Each row was made from one small tree. The marks that hang from a mark follow it in brackets, in the order of their numbers. Every link used is in the known rows. Write each row's tree.
(in the rows, 128 means zero)
Known rows
K_827(K_725(K_229(K_244(K_413) K_382 K_388))): [131  69 192 119 118  86 110 153 128 111 152 120 101 170 143 152 222  93
 188 131 154 150 149 116 158 130 137 121  98 164 117 130 166 154 132 130
 153 114  87 225  86  99 122 143 166 139 146]
K_867(K_607(K_389)): [147 100 162 158 119 153 105 171 139 148 159 134 142 147 127 120 121 148
 174 121 154 103 135 104 193 138 125 141 112 122  79  99 149 124 138  72
 128 111 115 100 136 117 123 134 135 117 117]
K_388(K_244(K_229(K_725) K_827) K_413(K_221) K_865): [162  68 171 135 119 131 126 189 120 136 154  93 120 158 127 132 232 111
 179 148 168 162 139 102 162 107  90 157  66 125  86 155 148 155 203  71
 124  74 100 147 118 111 112 142 115 159 158]
K_827(K_725(K_229 K_388(K_221(K_244)))): [144  86 186 155 117 126 121 153 187 133 155 109 144 176 109 140 164 114
 189 140 156 128 138  92 170 123 114 147 104 130 101 167 149  90 169  86
 161  99  88 134 118 111 142 150 153 165 130]
K_831(K_221(K_244)): [155 101 166 184 123 149 101 167 155 148 171 112 124 149  87 102 112 120
 179 160 149 123 139  99 173 127  93 124  59 128  76 154 147 105 175  61
 159  96  89 160 154 133 129 133 150 155 117]
K_747(K_518(K_832 K_897)): [152  79 178 141 121 136 131 183 138 139 133  92 154 159 121 114  85 111
 181 125 169  76 123  97 168 180  85 117 153 137 107 127 171 134 155  85
 114 120  82 181 141 123 127 142 168 125 124]
K_827(K_725(K_229(K_382) K_388(K_244 K_413 K_865))): [148  39 197 150 113 122 138 191 140 116 122 124 168 187 152 154 215  87
 174 109 157 162 137 100 152  83 130 158  89 156 109 144 137 133 158 102
 123  85  91 131  84 105 103 156 156 154 115]
K_221(K_244): [149 102 166 157 122 144 113 161 150 150 158 113 120 131 116 118  95 109
 169 145 166 118 135 107 176 145  97 128  83 129  98 137 145 126 170  79
 152  97 109 154 147 129 131 134 154 145 117]
K_865(K_388(K_244)): [168 106 177 128 121 140 119 182 147 151 140 116 136 142 106 125 147  80
 168 145 157 119 135 108 165 132 115 133  96 128 109 146 140 130 147  77
 121  95  94 181 135 108 129 134 162 142 114]
K_388(K_244(K_229 K_827) K_413): [152  90 166 125 125 120 131 174 113 133 150 106 144 136 129 136 171  88
 177 133 151 147 140 127 181 117 106 148  94 131 116 142 128 157 167 102
 107  87 129 168 112 124 105 126 130 145 138]
K_832(K_518): [152  90 178 133 119 144  99 169 144 129 169 107 137 167 120 135 117 108
 162 120 171 110 132 107 162 149  94 116  84 124 101 147 170 130 155 107
 123 109  71 154 152 124 130 147 143 148 123]
K_413(K_221(K_244(K_229(K_388 K_607 K_725) K_827))): [135 108 166 130 126 118 116 158 143 148 187  85  87 190  94 121 213 139
 204 161 158 130 151 105 179 125  63  92  48 120  86 136 184 142 166  52
 169  83 118 220 126  97 149 123 139 165 180]
K_725(K_229(K_382) K_388(K_865) K_518(K_897) K_827): [151  59 212 142 119 122 159 167 157 106 122 116 163 228 140 159 193 106
 187  85 162 117 124  97 158 111 123 176  80 145 118 134 159 150 161 118
 132  86  79 177 121 110 118 147 147 160 123]
K_382(K_244(K_413)): [145  84 170 141 127 129  98 151 118 129 158 105 118 119 101 112 136  99
 166 138 149 130 144 117 165 156 117 132 116 128 104 126 148 129 151 133
 139 101  97 153 138 129 122 142 159 132 132]
K_518(K_832): [152  89 171 143 116 153 115 174 141 125 143 112 141 155  99 121  96  93
 173 139 145 101 133  98 176 162  94 127 113 132  97 120 163 125 161  82
 132 120  87 151 137 118 115 139 159 122 109]
K_831(K_221(K_413(K_388(K_244(K_229 K_827))))): [157 117 162 137 125 124 102 181 135 139 165  98 133 167  92 115 215  86
 197 172 142 141 148 129 173 111 118 153  77 134  79 142 172 130 160  93
 119  95 116 190 137 125 126 120 139 169 137]
K_865(K_388(K_244(K_229 K_413))): [162 106 175 118 118 118 114 171 112 141 167 103 118 137 118 131 192  97
 173 137 172 124 143 126 167 131 133 140 142 137 126 152 151 138 134 114
 124  90 124 229 112 110 114 132 154 153 147]
K_865(K_388(K_221(K_413))): [158 109 182 147 121 146 109 158 163 149 166  98 143 142 100 118 159  79
 164 153 141 120 140 109 169 141 123 159 120 140  83 154 149  85 145 134
 118 130 112 169 138 131 138 146 141 151 120]
K_827(K_725(K_229 K_518(K_559))): [135  72 188 105 120 114 124 150 151 120 169 116 161 207 133 161 168 118
 177  96 175 127 131  95 161 143 109 144  92 136 113 167 185 146 165  83
 158 119  74 159 135 109 131 143 130 161 134]
K_382(K_244(K_229(K_725) K_413(K_221) K_827)): [147  85 162 118 123 114 102 149 113 124 178  84  85 146  94 121 233 117
 195 167 156 147 152 117 166 153 109 126  78 118  95 136 160 143 180 103
 147  90  95 193 134 119 124 140 128 151 191]
K_831(K_221(K_244(K_229(K_382 K_388 K_607)))): [139 109 171 181 128 124 107 178 138 144 178 107 119 212 100 108 169 114
 198 156 139 132 148 106 179 103  91  80  67 143  76 140 178 105 135  50
 170  79 127 240 114 111 118 117 155 152 144]
K_382(K_229(K_607 K_725(K_388(K_865))) K_244): [138  66 180 125 121 154 109 165 140 129 156 111 115 173 143 117 172 174
 186 119 166 131 140  78 158 131 117 108  86 112  81 144 189 119 156  96
 154  56  77 112 121 103 141 151 175 158 147]
K_244(K_413): [147  89 172 139 121 132 106 148 120 129 163 104 126 136 102 128 142 107
 155 127 162 115 144 125 169 150 116 146 119 137 102 136 149 133 148 134
 129 121 106 165 136 129 121 143 149 138 123]
K_221(K_413(K_388)): [148 112 172 134 120 144 106 166 145 146 152 109 131 137 102 123 141  76
 164 138 148 113 145 120 168 151 120 159 110 147  88 109 184 126 140 130
 124 125 120 156 150 129 140 135 154 158 106]
K_389(K_607(K_398)): [150  85 167 182 121 150 112 173 143 135 144 112 147 151  77 118  96 107
 161 123 163 104 138 118 181 143 100 113  85 128  73 123 169 119 147  68
 127 115 117 145 179 121 122 135 152 143 122]
K_518(K_559 K_832 K_897): [158  96 177 138 120 132 146 166 140 129 125 114 193 162  92 136  89  92
 184 121 157 100 122 102 172 184  92 124 151 136 111 131 165 136 175  92
 126 127 115 171 149 118 126 127 145 121 110]
K_244(K_413(K_388(K_865)) K_827): [153  95 166 109 128 135 120 168 118 117 152  88 154 169 101 137 193 102
 164 131 175 125 141 129 164 142 104 188 141 129  93 135 172 150 151 141
 127 105 108 154 136 123 138 152 142 161 133]
K_747(K_518(K_559 K_832 K_897)): [154  81 178 132 127 123 143 180 136 140 137  95 187 179 110 127  93 110
 185 112 172  84 118  98 167 188  86 123 161 140 108 139 182 135 164  78
 120 122  89 188 145 123 134 135 157 124 121]
K_518(K_559 K_897): [157 106 177 135 124 127 143 155 138 140 128 117 185 156 102 145 115 103
 173 113 172 107 124 110 169 177 105 134 138 135 108 147 159 137 170 105
 126 121 124 166 158 129 136 126 130 137 114]
K_388(K_221 K_244 K_865): [169  90 176 165 125 146 110 193 155 144 133 103 156 165 120 119 144  85
 155 155 170 141 127  95 164 119 102 164 124 120  75 176 140 107 193  64
 128  89  79  88 134 116 118 148 135 128 101]
K_389(K_607): [145  97 172 161 122 162 114 163 146 140 150 106 140 147 100 122  88 109
 175 126 148 101 143 109 180 141  94 129  85 133  90 137 154 119 155  82
 127 113 121 157 158 123 126 139 144 132 116]
K_229(K_382 K_388(K_244 K_865) K_607 K_725): [145  68 187 142 122 127 115 191 138 138 135 106 114 215 147 128 185 102
 173 137 169 147 140 103 158 105  91  94  51 134  78 136 168 134 153  53
 143  77  83 159 103  81 115 133 165 127 123]
K_244(K_827(K_725(K_229 K_388 K_518(K_559)))): [134  64 188  80 123 104 144 144 157  97 166 110 171 241 113 173 216 116
 196  90 163 130 132 106 165 128 104 162  58 131 120 167 169 155 151 109
 140 114  70 169 130 103 149 144 139 173 144]
K_413(K_221 K_388(K_244(K_229) K_865)): [175 116 165 144 122 141 116 218 134 154 139 103 139 172  93 123 211  77
 174 161 172 131 135  92 157 124 107 167 148 130  85 144 204 142 179  39
 141  74 104 155 144 110 131 138 135 163 124]
K_244(K_229(K_725) K_413 K_827): [140  84 166  97 116 114 112 135 110 114 178  87  92 163 134 147 204 142
 184 133 182 125 148 134 176 155 116 134  86 126 106 146 151 146 159 129
 133 104 109 198 120 116 108 136 128 157 178]
K_398(K_607): [144  93 178 148 120 161 103 156 143 131 156 101 138 138 109 116  96 117
 172 127 149  90 144 101 179 146  95 124  97 129 100 136 157 134 154  71
 134 114 102 142 153 123 109 139 140 139 113]
K_229(K_244 K_382 K_607(K_389) K_725(K_827)): [146  75 174 153 121 128 109 159 153 144 153 125 118 162 143 134 155 133
 190 135 145 140 146  98 179 123 123 138  16 133  67  85 154 130 157  72
 152  85  72 180 121  92 111 123 145  99 129]
K_413(K_388(K_221(K_244(K_229)) K_865)): [164 121 168 149 125 145 118 195 155 153 155  91 142 169 122 121 150  99
 175 155 184 128 130  91 170 134 105 171 168 126  84 165 190  96 173  67
 160  71 124 143 135 119 133 142 133 171 129]
K_413(K_221 K_388): [167 123 168 145 124 148 112 186 150 154 141 105 141 155  52 125 162  63
 167 157 136 108 144  99 162 148 100 161 118 132  83 113 193 133 159  68
 136 117 100 158 165 120 150 140 145 155 109]
K_398(K_607(K_389)): [144  97 170 152 122 160  99 170 143 139 169 116 145 140 124 113  95 139
 170 125 159  88 143 100 185 145 118 144 115 123  90 116 164 127 147  56
 128 107 115 114 151 119 123 137 140 117 116]
K_725(K_388(K_221(K_413) K_244) K_827): [158  85 190 168 122 132 117 155 177 136 144  99 149 148  87 127 174  75
 174 149 128 147 140 115 170  97 121 180  63 133  80 139 122 101 172 118
 110 104  79 133 123 120 137 135 153 141  98]
K_229(K_244(K_413) K_607(K_389)): [141  94 163 152 127 123  95 159 119 148 176 126 130 124 124 109 141 137
 165 122 154 119 149 112 175 138 120 158 119 137  84 105 172 138 135 134
 139 106 107 161 131 109 126 129 158 105 119]

Write each row's tree
[148  86 189 151 123 129 126 154 148 126 137 119 141 182 117 156 169  99
 185 122 142 123 139 115 179 133 133 150  73 143 101 113 148 126 172  78
 152 101  83 170 119 126 103 138 131 137 126] => K_725(K_229(K_382) K_827)
[145  92 181 146 138 119 126 175 140 141 148  87 170 161  86 119 166  65
 170 140 114 154 146 123 176  88  67 138  98 124  89 142 136 132 153 107
 105 105 121 142 101 100 137 128 147 128 115] => K_229(K_388(K_221 K_244(K_827) K_413) K_607)
[159  57 194 136 122 139 132 179 160 115 142 108 141 197 122 134 174 105
 167 107 163 139 126  93 157  87  99 183  38 124  99 150 145 154 165  88
 125  70  44 138 130 101 136 145 162 155 100] => K_725(K_388(K_244 K_865) K_518 K_827)
[153  76 184 183 128 134 130 200 135 148 155 106 134 166 107 115 176  66
 161 147 144 161 138  93 156 100  87 142  87 154  81 125 155 134 167  72
 144  87 126 176 115 123 141 147 151 152 120] => K_229(K_382 K_388(K_413(K_221(K_244)) K_865))
[140  58 178 142 128 108 123 175 127 130 147 101 131 162  92 122 185  98
 165 120 149 149 145 129 171 103  75  92  34 120  83 109 161 159 141  87
 113  96 105 156 119  84 129 121 170 151 141] => K_229(K_388(K_244(K_827) K_413) K_607(K_398) K_725)
[152  92 170 162 132 134 127 158 153 145 163  90 160 125 103 121 118  75
 169 152 135 150 139 116 180 116  84 164  90 125  91 151 111 115 184 113
 125 103 125 132 129 134 131 138 129 144 124] => K_388(K_221(K_244(K_827)) K_413)
[154  62 185 122 112 153 125 169 150 119 143 114 114 191 133 137 174 142
 169 113 178 115 132  90 157 142 110 150  65 128  86 150 166 120 156 101
 135  92  61 121 133 106 135 152 160 163 123] => K_229(K_725(K_388(K_865)))
[144 105 168 138 125 139 102 158 131 151 158 124 126 128 137 120 129 138
 179 130 147 120 142  93 176 134 117 113 108 130  88 135 182 146 158  97
 151  89  96 171 130 116 126 132 159 132 123] => K_382(K_229(K_244 K_607))
[138  94 196 123 126 125 128 151 151 122 149 116 117 177 108 149 180 127
 186 109 147 109 137 112 177 143 113 142  93 133 111 119 174 139 156  89
 153 104  79 167 112 114 141 137 152 156 131] => K_725(K_229(K_388) K_827)
[155  65 181 140 113 118 122 182 116 141 141 109 109 150 159 142 168  73
 174 135 158 156 143 115 166 113 131 118  58 146 106 130 138 139 165  74
 117  80 121 185  98 105  80 126 141 138 137] => K_388(K_244(K_229(K_382 K_725)) K_413)
[145  79 183 139 137 128 128 175 137 129 152  96 160 162 117 116 185 101
 174 126 123 157 139  99 170 100  66 164 106 135  75 153 158 137 155 139
 126  97  98 143 103 105 139 142 140 136 121] => K_229(K_244(K_827) K_388(K_221 K_413 K_865) K_607)
[160  47 200 136 116 139 123 182 170 114 150  94 129 245 140 138 183  74
 164 125 162 145 131  82 147 103 111 164  42 132  78 168 163 105 158  85
 126  93  54 137 127  94 118 156 149 151 117] => K_229(K_382 K_725(K_388(K_221 K_865) K_518))
[141  80 184 128 110 130 129 152 153 122 137 107 153 161 135 144 120 114
 167 126 177 114 132  95 160 148  95 122  97 131 114 155 145 157 150 124
 122 124  98 181 148 113 132 146 140 149 131] => K_827(K_725(K_518(K_897)))
[140  86 187 152 123 125 127 164 144 131 141 123 156 214  99 142 181 101
 185 101 129 104 147 111 174 120 120 132  91 149 102 114 175 113 133  95
 146 105 101 167 117 107 106 134 160 140 113] => K_725(K_229(K_382 K_607) K_388)
[136  74 181 122 114 107 102 140 131 121 161 119 113 127 138 144 189 129
 183 125 166 133 147 109 162 143 130 145 114 148 113 146 161 150 157 140
 157 117  76 183 112 113 115 147 150 147 143] => K_827(K_725(K_229(K_244(K_413))))
[153 102 171 180 125 156  98 183 157 151 174 105 133 152 101  94 152 111
 175 160 161 133 141  99 160 116 101 162  86 142  55 145 184 102 169  96
 156  92 106 142 154 135 145 141 152 182 111] => K_831(K_221(K_244 K_413(K_388(K_865))))
[144 113 160 186 124 144 100 165 140 154 187 106 127 167  93 101 137 150
 192 149 152 114 146  99 184 119  85 104  84 129  75 157 175 102 161  59
 175  81 117 190 142 123 112 121 138 158 139] => K_831(K_221(K_244(K_229(K_607))))
[154  81 179 132 132 128 128 198 119 136 153 102 141 156 115 125 223  97
 168 146 150 165 137 101 159  94 100 151 116 125  87 147 158 171 186  78
 111  75 114 141 103 119 162 149 148 159 141] => K_382(K_229(K_388(K_244(K_827) K_413(K_221) K_865)))
[142  79 196 128 123 130 122 148 156 122 164 112 127 179 126 147 153 118
 177  97 152 112 135 103 173 130 110 165  62 129 113 132 171 150 171  91
 152 102  64 158 134 117 120 141 138 157 125] => K_725(K_229 K_518 K_827)
[160  91 174 124 125 132 109 177 122 132 147 109 127 134 120 123 171  94
 162 128 169 130 140 108 152 141 116 185 137 146  95 131 189 151 149 141
 141  95  88 169 136 113 133 145 160 152 110] => K_229(K_244(K_413(K_388(K_865))))
[144  79 163 160 121 135 124 156 150 141 164  94 151 120  87 130 166  98
 178 165 144 159 147 104 171 112  72 141  60 132  88 137 115 142 185  97
 139 113 117 172 134 131 144 148 125 158 146] => K_388(K_413(K_221(K_244(K_827(K_725)))))
[140  95 153 148 136 128 109 176 131 138 150 118 159 181 112 116 148 104
 185 153 134 140 145 118 187 135 114 128  74 118  77  91 144 119 143  83
 132  88 116 140 133 118 120 129 143  92 141] => K_229(K_382(K_244(K_827)) K_607(K_389))
[151 102 164 162 129 148 105 177 154 140 176  95 144 166  95 100 176 113
 186 167 160 141 142 113 168 112  91 171  62 134  56 148 166 114 174 105
 149  94 107 151 153 138 151 140 142 182 129] => K_831(K_221(K_244(K_827) K_413(K_388(K_865))))
[141  95 171 146 130 122 126 168 126 127 186 101 117 161 102 115 181 121
 197 145 137 145 143 117 180 109  86 127  71 135  97 150 150 133 151  97
 138  83 134 210 109 127 139 124 145 178 157] => K_831(K_221(K_244(K_229(K_388(K_413)) K_827)))
[158  97 184 128 124 124 129 161 141 131 151 110 189 176 114 149 110 104
 173  99 185 109 120 110 157 172  93 114 121 128 114 158 172 141 169 118
 115 116 103 176 164 125 142 134 127 147 124] => K_832(K_518(K_559 K_897))
[136  92 176 148 133 127 110 174 134 135 139 112 130 183 100 113 146  79
 181 142 123 137 146 109 171 132  97  83  80 136  91 106 172 123 124  87
 146  93 106 182 119 106 127 129 172 118 126] => K_229(K_382(K_244) K_388 K_607)
[172 107 168 131 133 139 121 201 157 139 125  87 173 183  97 127 177  59
 170 167 162 145 131 110 165 114  96 188 130 113  77 161 155 124 184  72
 116  86  90 107 138 108 138 143 134 144 110] => K_413(K_388(K_221 K_244(K_827) K_865))
[152  41 195 134 111 140 146 167 133 108 142 105 125 192 151 160 215 125
 182  99 159 152 137  99 164 106 129 165  53 149  96 127 146 124 154 115
 128  70  93 183  91 111 101 147 137 167 143] => K_244(K_229(K_382 K_725(K_388(K_413 K_865) K_827)))
[139  77 180 151 129 117 115 174 115 139 157 130 133 120 116 114 153 120
 161 107 140 137 141 102 170 119 113  97 114 139  86 107 202 159 125 112
 133  92 118 174 118 107 141 127 183 154 128] => K_382(K_229(K_244 K_388(K_413) K_607(K_398)))
[148  92 173 125 122 121  98 148 112 135 169 117 104 104 140 125 151 124
 168 132 162 131 144 110 166 144 143 139 129 138 104 139 165 157 160 133
 138  96 100 186 120 127 128 140 163 140 134] => K_382(K_229(K_244(K_413)))
[147 104 173 182 123 139 100 154 168 159 175  97 128 122 117 105 111  89
 165 165 154 136 139 111 176 131 104 148  94 137  74 151 139  89 181 112
 142 113 120 134 144 140 134 137 140 145 114] => K_388(K_221(K_244 K_413))
[155 127 159 168 127 151 113 197 141 167 167  94 140 174  86 109 180 119
 181 151 168 118 142  84 169 119  76 147 141 132  74 133 220 122 168  51
 179  71 132 178 147 113 137 136 135 173 135] => K_413(K_221(K_244(K_229(K_607))) K_388(K_865))
[127  73 192 138 111 127 128 157 152 119 144 106 171 191 125 136 121 124
 195 104 154  92 137  84 168 142  73 101 132 136 119 135 188 152 155 107
 148 126  96 180 123  92 111 143 150 137 134] => K_827(K_725(K_229(K_607) K_518(K_832 K_897)))
[146  87 182 129 123 109 105 148 120 131 163 123 105 125 132 130 171 111
 178 114 154 117 144 118 166 148 131 159 115 148 115 133 169 150 162 137
 154 109  84 175 123 119 112 137 154 141 126] => K_725(K_229(K_244(K_413)))
[138  85 179 161 139 136 133 174 145 140 169  83 165 170 111 111 157 111
 170 133 141 154 139 106 175  94  52 151 111 127  77 156 144 116 162 116
 140  89 130 131 105 114 149 143 140 151 129] => K_229(K_388(K_221(K_244(K_827)) K_413 K_865) K_607)
[137  89 171 122 112 121 120 142 162 109 165  89 148 188 115 148 229 120
 192 157 156 142 145 115 179 124 119 158 103 136  87 168 136  98 146 151
 115 122 111 170 116 126 137 147 123 167 158] => K_244(K_229 K_827(K_725(K_388(K_221(K_413)))))
[151 114 169 176 125 147  93 171 161 158 178 105 127 137  82  96 133  91
 180 167 140 126 147 109 166 125 106 147  68 143  68 128 178 103 159  97
 149 106 114 171 157 134 146 129 159 175 110] => K_831(K_221(K_244 K_413(K_388)))
[148  70 185  89 120  97 157 142 159 103 135 114 180 189 119 160 178 100
 201 110 160 142 125  98 157 136  93 152  56 136 124 165 141 182 150 146
 117 112  78 216 146  99 158 130 148 153 134] => K_229(K_244(K_827(K_725(K_388 K_518(K_559 K_897)))))
[154  60 186 144 119 154 137 176 131 121 141 118 157 157 119 131 158 114
 154  94 151 126 133  96 160 120 107 180 110 143  97 139 151 125 143 140
 115  99  98 115 123 126 131 153 157 163 101] => K_725(K_388(K_413 K_865))
[157  99 171 144 123 123  95 159 118 146 176 112 106 108 104 119 185 109
 170 155 148 136 148  99 159 137 133 147 129 138  90 137 174 158 177 109
 144 103  97 193 135 128 138 143 152 142 138] => K_382(K_229(K_244(K_413(K_221))))
[137 100 162 147 125 131 112 144 147 141 175 101 119 130 125 116 135 112
 178 156 161 134 141 130 184 136  97 142  54 135  87 133 125 131 173 127
 138 109 124 162 144 142 137 132 141 151 134] => K_221(K_244(K_827) K_413)
[154  80 172 165 132 145 130 173 148 138 161  89 168 142 122 119 135  98
 163 144 157 157 132 105 175 109  79 181 104 125  80 166 118 112 194 114
 132  89 118 109 125 136 131 151 121 151 125] => K_388(K_221(K_244(K_827)) K_413 K_865)
[142 102 176 141 122 112  97 158 138 146 162 104 139 143  72 132 228  99
 191 140 134 127 162  98 155 123 102 151 133 149  92 116 213 151 151 117
 172 119  91 204 127  96 136 144 149 156 137] => K_827(K_725(K_229(K_244(K_413(K_221 K_388)) K_607)))
[154  72 186 183 131 130 124 211 124 151 138 105 159 185  92 114 201  57
 159 140 127 163 145  96 155  75  77 131  90 150  74 119 164 142 158  70
 126  90 116 161 105 102 123 140 152 129 106] => K_229(K_382 K_388(K_244 K_413(K_221) K_865) K_607)
[149 111 159 151 127 140 108 180 141 137 185  94 130 175 114 106 204 129
 195 166 172 139 141 113 174 117 102 166  90 137  67 157 182 115 172 100
 153  79 125 179 142 138 137 134 130 193 151] => K_831(K_221(K_244(K_229 K_827) K_413(K_388(K_865))))
[175  95 181 155 123 143 125 193 138 163 147 109 151 116  70 118 176  50
 161 148 122 140 143  99 156 109 102 153  98 139 101 132 140 138 160  82
 111 103 111 183 133 115 136 139 150 150 113] => K_865(K_388(K_244 K_413(K_221)))
[156  62 168 152 120 138 125 186 136 129 138  98 171 149 101 133 213  96
 167 158 156 174 140  97 159  93  77 163  81 129  78 158 118 155 195  87
 117  99  89 128 124 120 133 158 120 148 135] => K_388(K_244(K_827(K_725)) K_413(K_221) K_865)
[140 126 162 179 125 141  93 168 145 162 193  99 128 155  88  94 157 121
 194 155 142 120 155 109 177 114  97 126  93 144  68 130 205 100 144  95
 165  92 142 204 143 125 128 119 148 179 131] => K_831(K_221(K_244(K_229(K_607)) K_413(K_388)))
[158  97 175 143 122 144 107 195 141 149 139 108 142 145 128 116 164  77
 159 144 172 136 136 111 157 124 115 171 113 142  81 130 179 134 163 105
 123  95 106 123 139 119 133 140 156 155  97] => K_221(K_413(K_388(K_244 K_865)))
[163 102 178 127 128 132 100 180 132 140 156  99 137 132 131 123 180  94
 164 147 166 144 139  95 153 131 141 188 190 131  82 159 196 129 167 128
 138  84  98 149 121 116 144 155 155 154 123] => K_382(K_229(K_244(K_413(K_388(K_221 K_865)))))
[151  81 207 152 132 114 131 170 155 137 142 105 145 150 103 139 182  72
 177 120 120 150 138 111 170  96 109 166 109 133 108 133 147 127 177  90
 125  95  93 132  86 106 133 136 148 145 111] => K_725(K_229(K_388(K_221 K_244 K_413)) K_827)
